Known rows, with every way that one mark hangs from another
z_318(z_435(z_595)): [ 23  26  -1 -12  -6   8 -29  -5  -5  -2  21   6  18   4  -6   9 -17 -32
  -3 -16  13 -21  25   0 -24  -5 -11 -16  -4]
z_882(z_848): [ 18  13  26   1  21  10 -27  -9  22   2  15  53 -12 -40 -35  14   8  39
   3 -25  24  -4   5  22  24  10  63  32  -6]
z_318(z_435(z_595(z_881))): [ 13  22   0 -15  -1  19 -23  -5  -3  -6  31   3  16  11  -7  25 -12 -39
  -3  -9  15 -21  21   3 -24  -7  -8 -22 -16]
z_595(z_881): [ -3   6  15  -8   8  16 -14  -4  10  -2  43  23  -1  -1  -8  35  12  -3
  15   6  12   1   7  35   0  16  44 -14 -32]
z_720(z_848): [ 14  15  24   2  19  22 -10 -19  26   2  20  59  -4 -33 -24  10   8   1
  31 -20   6   0   3  41  -7  12  52  44  -1]
z_288(z_790(z_318(z_435(z_552))) z_853): [ 11  -8  -5  -4 -32  -9  22   4 -13  -4 -41 -14 -11  32  -6 -32  13   1
 -17  19  -9  12  -2 -41  -4 -33   0  12  -9]
z_318(z_435(z_552(z_474) z_595) z_790): [-15  -1 -20  16   6  -2  12   1 -24 -20   6 -12  -1  18   6   4 -16 -24
  -3  -7   4 -12  21 -27 -11 -24 -46  -6  -1]
z_435(z_552(z_474)): [-32  -3  -1  34  11 -15  11  -3 -10 -20  27  13  -3   9  -3  -1   8  25
  -5  -4  -5 -10  -7  16   0  -9  -9  21   1]
z_790(z_318(z_435) z_998): [ 23  -9  39 -26   3 -26 -47  -7 -19  34 -41  -9   8  -7  22 -20 -37 -10
 -14   0  10  -5  -2 -43 -12  23 -27   0  28]
z_552(z_435(z_318) z_474): [-27 -22  -9  32  11  -6   5  -4  35 -18 -12   6 -12   0  15  20  22  25
 -22  24 -11 -19 -35  46  10 -24  -6  21  16]
z_288(z_790 z_853): [ 17   0  -7  -4 -38  -3  20   4  10  -2 -14   8 -12  20 -19 -23  32  20
   8  15 -15  22   5  -3  15 -16  46   2 -12]
z_552(z_435(z_595(z_881)) z_474): [-13 -17   5  15  -1  10  16  -3  24 -16  30   9 -12  11   1  10  18  14
   2  14   1 -21 -18  35   7   0   5  -1  -5]
z_318(z_790(z_998)): [ 13  -9  15  -9   3 -19 -21  -3  -4  19 -11  12  -8 -22   9  -7  -9  14
  30  -1   2  21  20  -6  21  36  25 -10  12]
z_595(z_848 z_881): [  1  10  17   5  -4  31  20  28  22   2  39  13 -10   5  -5  44   2  -8
  10   6  15   9   7  38   7  31  54  -7 -25]
z_853(z_288(z_790(z_318 z_998))): [ 24  -7  16 -21 -24   2 -20  -6   5  26  -5  18 -13  -2  -6 -29   4  25
  18  18  -4  33  -7 -24  -6   7  33  -4  -3]
z_552(z_435 z_474): [-14 -25  14  31  -6  -9   5   0  28 -17  13  22 -19   9   8   3  15  32
 -10  22  -2 -18 -18  34   6  -6   9  22  13]
z_288(z_790(z_318)): [ 23 -14  10 -21 -12 -15  -2   0   7   7 -15   4  -4  -5  -3 -25   7  17
   9   6   5  23  12 -13  -9  12  35   6 -12]
z_435(z_552(z_474) z_595(z_848)): [-14  15 -11  24   3  10  41  16  -9 -11  36  -7   4   5 -12  -7   0   4
   7 -25  -3  -9  -1  13   6  11 -12   3  -3]
z_435(z_318(z_790(z_998)) z_552): [-42  -3 -31  14  36 -15   1  -8 -12  -6 -29 -17  10 -23  12  17   5   6
 -10  -1 -17  11 -15   8  16 -15 -28   7  12]
z_790(z_318(z_435(z_595(z_848))) z_998): [ 32   0  34 -31  -1 -14 -32   2 -19  39 -36 -20  11  -9  18 -23 -41 -21
  -8 -11  12  -5   0 -44  -9  32 -28  -8  26]
z_853(z_288(z_790)): [ 20   3   2  -8 -27  14 -12  -4  15   7  22  32 -14   2 -18 -12  17  24
  22  18  -5  29   3   1  -9  -5  50  -4 -17]
z_552(z_435(z_595) z_474): [ -3 -14   5  17  -5   0  10  -3  22 -13  21  11 -11   4   2  -5  14  19
   1   7  -2 -22 -14  31   6   2   3   6   6]
z_288(z_790(z_318(z_435) z_998) z_853): [ 22 -14  11 -20 -35 -17   6   1  -8  19 -58 -17  -8  25   2 -41   4   6
 -13  19 -14  18  -6 -53   6 -13  -1   2  12]
z_595(z_848): [ 21  17  17  10 -14  10   6  28  19   8  20  18  -6 -11  -5  14  -6   5
  11  -8   9   8  15  30   7  35  48   6   0]
z_853(z_288(z_790(z_318(z_435) z_998))): [ 23  -7  14 -19 -26   3 -23  -5   3  22  -9  13 -10   6  -3 -24  -2  14
   8  20  -2  26  -5 -33 -15  -4  17  -4   0]

Rows
[ 26  -2  10 -14 -24   9 -14  -4   6  14   6  23 -15   0 -10 -22  10  21
  19  19   0  29  -2 -14 -12  -1  41  -1 -18]	z_853(z_288(z_790(z_318)))
[-12 -13 -12  10   7  -3  -9  -3  25 -12 -18   4  -4 -22  13  24  14   5
  -9  19  -4  -2  -9  36   9  -8  10  10   5]	z_552(z_435(z_318(z_790)))
[ 15  -7   3 -13 -37 -13  11   1   6  15 -29   2  -9  17 -11 -33  23  25
   8  15 -21  26  -1 -19  23  -2  33  -3  10]	z_288(z_790(z_998) z_853)
[-12  21  -9   7  -1  22  10  11 -12 -16  33 -10  15  22  -6  27 -16 -41
 -18 -12  11 -20  16  -3 -24 -15 -30  -9 -11]	z_318(z_435(z_552 z_595(z_848 z_881)))
[ -2 -12   6  24 -12   7  26  13  28 -11  19   7 -15   6   3   0   9  16
  -1   7  -1 -17 -14  33  10   8   7   8  10]	z_552(z_435(z_595(z_848)) z_474)
[-20 -11  -1  11   3 -19 -11   0 -24  -5 -16  -9   1  12  16   5 -27 -16
 -12   3   1  -1  21 -39  -7 -10 -43   0  22]	z_318(z_435(z_552) z_790(z_998))
[-17  12 -13  14  12   0  17  -6 -18 -14  38  -1   9   1 -13 -13   6   8
  11 -25  -4 -14  -3  11   0   1 -18  -1  -8]	z_435(z_552(z_474) z_595)
[-23   3  -3  27   2  -8  -7  -2 -11 -24  16   6   5  27   4  14 -13 -10
 -29   1   3 -25   5  -5 -25 -33 -38  14   8]	z_318(z_435(z_552(z_474)))
[-40   2 -38  20  35  -8   7  -6 -10 -18 -18 -12   7 -21   9  23  11   1
  -9  -2 -12   8 -10  19  10 -24 -19  10  -3]	z_435(z_318(z_790) z_552)
[-19  19 -11  -5  15  18  12  -8 -20 -13  54  -3  17  -2 -18  11   8 -14
  14 -21   4  -8   7  16  -4   7  -3 -16 -31]	z_435(z_552 z_595(z_881))
[ 18 -20  18 -28 -14 -24 -13  -2   2  20 -35 -10   3   5   8 -27 -11   8
  -7   8   2  18   8 -40 -12   8   1   1  15]	z_288(z_790(z_318(z_435) z_998))
[ 14  20 -27 -18  20  15   7  12  10  20 -26 -26  12 -39   5  15  -2 -17
  20 -19  -7  17  -1  17  27  25   5 -26   7]	z_435(z_318(z_790(z_998)) z_595(z_848))
[ -4   1 -17  -8  27  -9 -23  -7   9  12 -36  -4   6 -34  14  20   5   4
   8   1 -10  15  -7  20  21   5   8  -8  10]	z_435(z_318(z_790(z_998)))
[ 24 -15  13 -23 -32 -19   9   1  -5  24 -53 -12 -11  13  -2 -47  13  21
   2  17 -15  27 -10 -41  19   3  21   3   7]	z_288(z_790(z_318 z_998) z_853)
[-16  23  -9   4   7  28  35  15 -11 -10  52 -10  11   2 -16  18   1 -18
  10 -22   5  -2   7  18   1  18   3 -12 -26]	z_435(z_552 z_595(z_848 z_881))
[-27  10 -10  20  10  25  50  16  -7 -15  50 -11   1  15 -12  15   6  -5
   7 -15   0  -8  -7  19   6   7  -9  -7 -19]	z_435(z_552(z_474) z_595(z_848 z_881))
[-34  17 -45  14  38   5  18 -10  -8 -16   4 -21  20 -13  -3  10  17  -1
  -7 -21 -17 -14 -27  28   7 -26 -40  -2  -3]	z_435(z_318 z_552(z_474) z_595)
[-37  23 -44  -5  41  23  12 -12 -10 -15  19 -24  28 -17  -9  35  18 -23
  -3 -17  -9  -8 -18  33   2 -19 -25 -18 -28]	z_435(z_318 z_552 z_595(z_881))
[-17 -19 -22  18  14   1  17  -4  26 -15 -11  -7 -10  -8  12  11  20  12
  -4  14 -10 -14 -26  34  18 -16 -13   3   8]	z_552(z_435(z_318(z_790) z_595) z_474)
[ 22  13  -9  -3  -9  11   2  15  -7  -3   2  -6  -1   2   4  13 -24 -37
   8  -9  14  -2  37 -17  -8   5  -7 -18  -3]	z_318(z_435(z_595(z_848)) z_790)
[ -9   0 -10  -4   4  -9  -7  -3 -29   0  -8 -19  10   6   9  -4 -28 -27
  -1 -11   2  -4  24 -42  -7  -4 -50 -15  16]	z_318(z_435(z_552 z_595) z_790(z_998))
[  7  -8   8  -4  -3 -15 -27   0 -10   9 -20   0  -2   3  16   7 -27 -18
  -1   5   6   2  26 -31  -4   3 -18 -10  21]	z_318(z_435 z_790(z_998))
[-14  -9 -17  24   6  11  26   9  36 -12  -5  -8  -7  -4   9  16  17  11
 -13  10 -10 -18 -31  44  15  -9  -8   8  13]	z_552(z_435(z_318 z_595(z_848)) z_474)
[ -1 -16  31  -8   9 -31 -28  -7 -27  23 -39 -16   5   6  24 -23 -35  -2
 -24   1   4 -10 -13 -48 -12   8 -51  10  32]	z_790(z_318(z_435(z_552(z_474))) z_998)
[ -2  25 -10   9  -6  11   3  11 -13 -13  24  -8  17  14  -6  12 -21 -33
 -18 -18   9 -20  19  -7 -24 -12 -32  -2   1]	z_318(z_435(z_552 z_595(z_848)))
[-11  -6 -20  -5  13  17   1  -5  22 -11   0  -8   3 -20   6  31  18 -13
   2  11  -1  -5  -9  36  11  -3   6 -12 -13]	z_552(z_435(z_318(z_790) z_595(z_881)))
[ 31  -1  32 -36   3 -18 -44 -10 -23  37 -35 -17  15 -11  17 -26 -38 -19
  -6 -11  11  -8   1 -45 -12  27 -32 -11  24]	z_790(z_318(z_435(z_595)) z_998)
[-30   7 -12  11  19  15  26  -6 -16 -18  52  -4   6  11 -13   8  12  -1
  11 -15  -1 -14  -7  17   1  -2 -15 -11 -24]	z_435(z_552(z_474) z_595(z_881))
[  8   0  17  -3   6 -14 -23  -5 -26   1 -16  -5   5   2  12  -8 -24 -17
 -21  -2  16 -13   4 -26 -26  -6 -26  14  -2]	z_790(z_318(z_435(z_552)))
[ 21 -21  21 -30 -10 -24 -10  -3   5  24 -31  -3   0  -7   4 -35  -2  23
   8   5  -1  28   4 -28   0  24  22   1  10]	z_288(z_790(z_318 z_998))
[ 23  -7   0 -11 -35  -7  14   3  -6   2 -42 -10 -12  28  -5 -31  13   1
 -12  20  -7  14   1 -37  -2 -26  12   7  -9]	z_288(z_790(z_318(z_435)) z_853)
